Each row was made from one path, in order. Every step used is in the known rows, and no mark comes twice. Write each row's path.
In the rows, 128 means zero.
Known rows:
duvu > tefatav > miruf: [141  89 109 128 141 102 164 107 111 128 155 126 140 104 130 132 179 121
 145 112]
vove > vuvoba: [128 119  98 142 140  97 151 106 154 126 158 129 116 134 120 110 164 115
 149 153]
kerag > miruf > vuvoba > vove: [162 129  87 171 153 103 118 163 158 138  82 140 128 153 113 125 172 129
 145 116]
miruf > kerag: [124 126 127 116 107 151 118 107 146 154  89 112  99 123 124 113 131 133
 131 122]
vove > kerag > miruf > vuvoba: [132 127 126 141 135  97  92 103 161 132  90 167 137 157  98 131 190 118
 133 126]
vove > vuvoba > miruf > kerag: [148 113  73 134 127 108 121  79 192 149 104 159  93 121 161 101 172 130
 141 137]
vuvoba > vove > tefatav > miruf > kerag: [190 137  70 120 154  95 193 146 151 181  82 165 140 132 145 106 183 129
 148 111]
pilez > duvu: [ 96  90  97 127 112 108 161 110  89 114 125  88 142 108  87 149 122 104
 131 129]
duvu > tefatav > miruf > pilez: [156  84  93 141 131  82 173 108 126 121 140 103 121 111 108 129 159 146
 149  92]
vuvoba > miruf > kerag: [147 111  94 113 114 144 113  91 164 157  76 145  96 119 151 114 144 145
 137 111]
miruf > vuvoba > vove > tefatav: [189 128  82 135 153 103 169 160 159 160 114 120 161 180 107 131 176 177
 180 127]
pilez > vove > vuvoba: [151  90  62 130 125 110 166 103 146 134 153 150 108 165 120 109 146  99
 121 153]
duvu > tefatav: [114  90 129 135 113 129 158  95  98 106 158 103 123 138 101 149 162 141
 167 110]
miruf > pilez > duvu > tefatav: [112  69  85 149  86  84 175  97  91  84 127  55 114 129  59 162 119 146
 151  91]
duvu > tefatav > miruf > pilez > vove: [169  66  63 131 116  90 184 103 126 125 140 116 114 140 111 125 149 132
 128  91]
pilez > vove > vuvoba > miruf: [172  78  35 126 122 111 160  91 165 142 136 177 104 162 146 108 155 110
 125 144]
pilez > duvu > tefatav > miruf > vuvoba > vove: [146  82  65 156 121  59 178 125 125 127 134  89 164 130 112 175 180 122
 138 124]
miruf > pilez: [143 113  96 137 114 117 153 124 140 125 109  89 103 135  85 117 101 159
 153 102]
pilez > duvu > tefatav > miruf > kerag: [104  69  97 129 104  87 160  86 102 123 117  94 132  86 114 153 172 104
 115 111]
duvu > tefatav > miruf > vuvoba: [155  86 110 135 149  96 143 116 145 142 154 103 150 119 124 141 195 152
 150 118]

Which path is each row?
[142  88  58 130 130  64 174 126 127 135 103  89 134  85 105 126 122 116
 119 103]
tefatav > miruf > pilez > duvu
[135 104  94 153 138 109 132 133 121 104  77 122  94 115  87 105 131 125
 137  82]
kerag > miruf > pilez
[169  77  74 130 103  73 175  80 139 128 133 147 120 161 105 138 164 123
 121  99]
duvu > tefatav > miruf > pilez > vove > kerag
[195 131  67 124 166  90 211 158 128 171 110 163 162 140 139 115 185 128
 161 113]
vuvoba > vove > tefatav > miruf
[177 122  92 150 130  65 155 108 174 152 139 143 157 175 130 161 214 140
 150 129]
duvu > tefatav > miruf > vuvoba > vove > kerag
[142  64  40 158 108  61 169  72 145  90 138 104 102 130 104 142 170 144
 158 111]
vove > vuvoba > miruf > pilez > duvu > tefatav
[154  96  91 125 120 109 113  97 152 140  91 181 126 185 103 127 170 102
 106 128]
pilez > vove > kerag > miruf > vuvoba
[186  71  59  87 156 114 200 126 109 162 127 166 151 130 130  94 171 111
 128 113]
pilez > vove > tefatav > miruf
[129 127 108 143 114  87 120  97 141 112  73 167 106 146  79 118 157 114
 130 100]
vove > kerag > miruf > pilez
[112  83  77 156 119  89 141 126  98  87  73 100 108 100  68 128 125 105
 123  86]
kerag > miruf > pilez > duvu
[176 138  86 157 135 110 139 155 181 162 113 105 141 181 117 144 146 159
 160 141]
miruf > vuvoba > vove
[163 104  73 125  84 104 160  91 152 135 100 143  98 193  82 128 109 129
 123 115]
miruf > pilez > vove > kerag
[108  67  91 131 122  77 180  97  80 108 149  96 155  90 107 160 172  99
 130 112]
pilez > duvu > tefatav > miruf
[181  77  58 108 118 120 202 121 117 129 106 121 114 167  77 105 118 156
 150  88]
miruf > pilez > vove > tefatav
[145 105  93 110  93 119 152  81 134 143 123 173 123 190 109 131 139 100
 110 138]
pilez > vove > kerag
[194 148  75 138 146  63 142 137 204 187 108 157 164 164 146 136 185 131
 132 146]
tefatav > miruf > vuvoba > vove > kerag
[146 155  94 160 122  89 143 126 143 137  81 195 123 175 116 141 175  93
 135 124]
vuvoba > vove > kerag > miruf
[148 105  64 140 144 102 142  95 171 134 139 158 112 128 148 109 175 127
 153 142]
vove > vuvoba > miruf
